Known rows, with every step that occurs:
suto-mogad-zitop-godog-gola: [-11 -16   6   1 -98  -9  25 -23  29 -16  25  -2 -13 -16  44  -9  -4  -4
   2  16  57 -34   6 -61   8  -2  -8  48  11  -9]
moriz-sutoz-teke-gola-godog: [  0 -14 -32  31  11 -20 -18  -5  12 -30 -19  24  -3  21  45  33   5  -6
 -17 -12 -28 -10  -3  12   0  31 -10 -17   7  24]
godog-zitop-mogad: [  2 -24  -1 -36 -69   5 -30 -18  -6  -7   1 -13   2 -44  15 -34   9  -2
   2  32  22 -10   8   4   8 -35 -21  21  22   2]
moriz-sutoz-teke-gola-godog-zitop: [-12 -29 -12 -15 -15 -24 -11  -8  32 -43  -5   9  -7   3  14  -3   6 -14
   3 -10 -25  -9   3  -8   0  11 -20 -14  18  22]
moriz-sutoz-teke-gola: [ 21  -3  -8  35  17 -14 -24 -12   6 -22 -17  33   1  43  23  -4   5   4
  18  29 -11  18  10 -15  -4  -2 -34 -21   6  17]
moriz-sutoz-teke-gola-godog-suto: [ -8 -46 -14  27   1 -35  -8   0   7 -23   8  -4 -14  -4  31  18 -12 -12
  16 -11  -3 -17  18 -27 -19   8   2   7  11  33]
teke-gola-godog-zitop-mogad-tuzomo: [  2   5 -40   7 -79  -9 -19 -72  -7 -23  -8   2   1 -21  13  -3  26 -25
  19  14  41 -25  -9  -6 -17   8  -3  54  35   7]
moriz-sutoz-teke-zitop-godog-suto-mogad: [-31 -32  -6  41 -11 -13  -1  26  56  -6   9 -15  -1 -10  43  17  12 -11
 -14   3  27   0  32 -57  -6 -13 -34  16   8 -10]
moriz-sutoz-teke-gola-godog-suto-mogad-sozol: [-36  15  -5  61  -4  -2  -5 -10  23 -46  15  17  -3  24  45  15  28 -31
 -28 -12  22  19  15 -50 -36  -1 -38  20  26   0]
sutoz-teke-zitop: [  3  -1 -14  20  26   5  -7   4  18  12 -37  33  -5  12  -1  -2  23  32
 -21  -5   1  23  16 -10  21  15 -10  16   4  -6]
zitop-teke: [ 10  -9 -18   8 -19  -7 -31   9   1   5   4 -14  11 -11  20 -25   0   5
   9  17  22 -18   2  19  48 -23 -20  20   0   1]
moriz-sutoz: [-34   2   0  15  12 -15 -24   1  21 -37 -23   6   9  39  29   8  -3 -13
   7 -17 -43  17  -3   0 -15  13  -8  -6 -18  -9]
moriz-sutoz-teke: [-17 -51  26  18  20  16 -21  33  41  -3 -23  16  29  44  45  -9  -4 -14
 -17  -9 -42   9  15 -10  12  -1 -26 -16 -19   0]
gola-godog-zitop-mogad: [ -4 -29 -13 -33 -71  -1 -29 -16  -1 -13  -3 -14   1 -48  28 -18   9  -6
 -11  16  13 -22   4  15   8 -20 -15  17  25   7]
sutoz-moriz: [  9 -19 -19 -12   5  -1  29  36  16   6 -40   5   7  38   8  -8   2 -37
   5  16  -9   1  20   6  32 -13 -13 -20  23   8]
gola-godog-zitop-mogad-sozol: [-10  13  -1  -4 -62  15 -30 -50  -9 -43   4  13  -4 -13  21 -25  33 -16
 -29   2  23   9   5  -8 -12 -12 -24  35  27   3]
sutoz-teke-gola: [ 36  -4  -8  30  11  -7 -14 -11  -4  -4  -5  31  -2  23   8  -8   6  11
  15  37   6  10  10 -15   2  -7 -30 -19  14  22]
gola-godog-suto-mogad-zitop: [-55  -6 -17  50 -29 -17  29   9  36 -23  29  -1 -17 -25  28   5  15 -13
 -18 -24  47   7  20 -51 -24  -4   5  61  25   0]
tuzomo-mogad-suto: [-38  -3  10  34 -69   0   0  10 -19 -12  16  -3  -9  -6  19 -23  -2 -11
  14 -30  39 -12  -3 -33 -63  17  33  11  21  15]
tuzomo-mogad-zitop-godog: [  6  -7  -1   0 -88  -2 -28 -43  32 -22  15  12  -9 -20  19 -29   5   9
 -15  -3  48   0  34 -39  -4  -8  16  39   0  15]
mogad-suto-godog-zitop: [-22 -21  -3  -7 -55 -13   5  -9  45 -13   7 -21 -11 -14 -10 -19  16  -3
  12  -5  -1   2  10 -40  -9   7 -11  17   9   5]
zitop-teke-gola-godog-suto: [  5 -30 -30  22 -14 -43  -9  -7  -9 -17  20 -16 -21 -25  19  10 -11  -3
  24   1  23 -27  14 -17  -5   0   4  18  18  34]
gola-godog-suto-mogad-zitop-teke: [-29 -13 -33  42 -38 -22 -13  15  27 -12  24 -15  -1 -29  42 -19  10  -6
  -7  -3  53 -16  15 -15  34 -22 -16  65  20   2]
teke-zitop: [ -2  35 -32  13  17 -14  -3 -18   1  -4 -33  25 -21  -2 -20   7  23  36
  -5  -7  12  24   5  -3   5  22   4  24   7 -10]
gola-godog-zitop: [-17 -27  -6 -33 -25 -16   2  -3  27 -30   6  -8  -7 -21  -2   0   3 -14
  -6 -24 -14 -20   1  -1   3  11  -2  -2  18  14]
moriz-sutoz-teke-zitop-godog: [ 18 -20  -8   1 -27   6 -40 -34  49 -16 -37  24  -3  10  24 -17  22  31
 -22  10  -3  11  33 -21  39   8 -18  12 -24   1]

Rows:
[ -5 -13  -7 -21 -36 -16  -1  -8  48  -4   6 -18  -5 -15 -16  -3   9  -4
   5   1  -4   5  12 -29   2   0 -18  11  10   0] : suto-godog-zitop
[-14 -44 -10   8  -6 -27   5   5   3  -8  18 -21 -15 -25  17  19 -14 -13
   7 -23   8 -28  13 -20 -16   9  20  16  11  26] : gola-godog-suto
[-33 -33  10   8 -89  12  -4 -13 -13 -24  -1 -16 -13 -26  24 -58  20   0
  14  11  24 -12   2 -20 -19 -10   0  27  16  10] : godog-zitop-mogad-suto
[ 12   8 -54  25  -8 -32 -23 -17  -8 -24  -5  10 -11  -5  34  23   5   3
  -5   0   5 -25 -10  26  20  21  -8   0  15  25] : zitop-teke-gola-godog
[ -2 -27 -24 -17 -35 -20 -29   8  19 -16   8 -18   5 -25  19 -26   3  -6
   6   2  13 -32   2  19  52 -16 -23  19  13  11] : gola-godog-zitop-teke
[-23 -25  -4  29 -27 -12   9  21  40  -1  30 -29  -4 -28  32  16   6 -17
  -7  10  42 -13  25 -51 -11 -21 -25  12  13  -5] : zitop-godog-suto-mogad
[-22  -3  -5  22 -95 -18  26   1  10  12  22 -16 -11  -9  39  18 -14 -11
  16  -7  46 -33 -12 -61 -29  27   9  34  19  -6] : tuzomo-mogad-suto-godog-gola
[-26 -13 -24  52 -55  -1 -25  -7  35   7 -30  -8  -1   3  45   4  31  14
 -17  -1  -1  17  15 -30  -8  24 -14  37 -10  -6] : moriz-sutoz-teke-zitop-mogad-suto-godog
[ -3 -28 -31  29 -22 -43  -5 -15  -3 -25  22  -9 -26 -26  19   2  -6  -1
  22  -4  33 -23  17 -27  -6   0   9  36  21  36] : mogad-zitop-teke-gola-godog-suto
[-19  -2 -18  22 -93 -17  21 -14   8  10   1 -11 -18 -15  39   9   5   8
  10  10  42 -25  -8 -51  -5  25  -3  51  16 -13] : teke-zitop-mogad-suto-godog-gola
[-40 -26 -20  57   7 -26  11  39  39 -13  19 -15  -2  -6  55  41   3 -28
 -13  -9  16 -10  14 -40 -24   0 -31   2  22   1] : moriz-sutoz-teke-gola-godog-suto-mogad
[-30  42   0  43 -12  15   5 -13  14 -29  18  15   0  14  20   6  34 -25
 -37  -7  33  25   1 -33 -27  -5 -32  20  25 -17] : suto-mogad-sozol
[-42 -20 -19  39  -2 -20  22  40  30  -2  29 -28  -6 -27  39  43   1 -28
 -18 -14  29 -19   9 -34 -25  -1 -15  10  25  -4] : gola-godog-suto-mogad
[ 16 -51   3   1 -30 -13 -16 -20  26  -1   3  -8 -17 -21   5 -20   2  19
   9  10  29  -8  45 -51  12 -12   0  28  -4  21] : sutoz-teke-zitop-godog-suto
[-23  -3 -25  42 -49  -7  12 -35  31  -6  15 -17   5 -11  17  20  20 -37
  12  -1  56 -25   7 -50 -27   7  -7  54  21  -7] : zitop-godog-suto-mogad-tuzomo
[-28 -23   5  25 -78  15  -7 -10 -24 -17  -4 -12  -9 -19  35 -45  21   2
   8  12  23 -10  -1 -11 -21  -5   5  25   7   8] : zitop-mogad-suto
[ -7  14 -59  46 -15 -34 -11 -11   7 -32   3  13 -14 -11  43  26  15  -1
 -14  -3  21 -18  -5  11  13  17 -14  18  24  19] : suto-mogad-zitop-teke-gola-godog
[ 26   4 -20  -9 -37  -3 -29 -50  28 -15 -25  15 -16 -10   2 -12  24  37
 -12  14  16   5  26 -14  31   8  -5  18 -14   1] : teke-zitop-godog
[-19 -13  -7  16 -99 -11  22  -8   7  11  11 -20 -12 -16  45   8  -3  -4
  13  13  39 -32 -11 -49 -10  16  -3  42  13 -10] : zitop-mogad-suto-godog-gola
[-44   4 -28  59 -26 -26  26  -4  28 -29  28   5 -23 -21  25   6  16  -8
 -10 -11  53  11  19 -54 -28  -6   0  58  31   7] : teke-gola-godog-suto-mogad-zitop
[-23  28 -20  58 -19 -10  -7 -18   7 -39  27   6 -10   1  32   8  29 -23
 -20   0  49   9   9 -39 -21  -7 -35  33  37   2] : zitop-teke-gola-godog-suto-mogad-sozol
[-25  11 -44  58 -31 -22  18 -33  16 -14  13  -8  -3  -7  20  40  20 -40
  16  -8  50 -24  -6 -40 -41  18  -5  49  34   0] : teke-gola-godog-suto-mogad-tuzomo
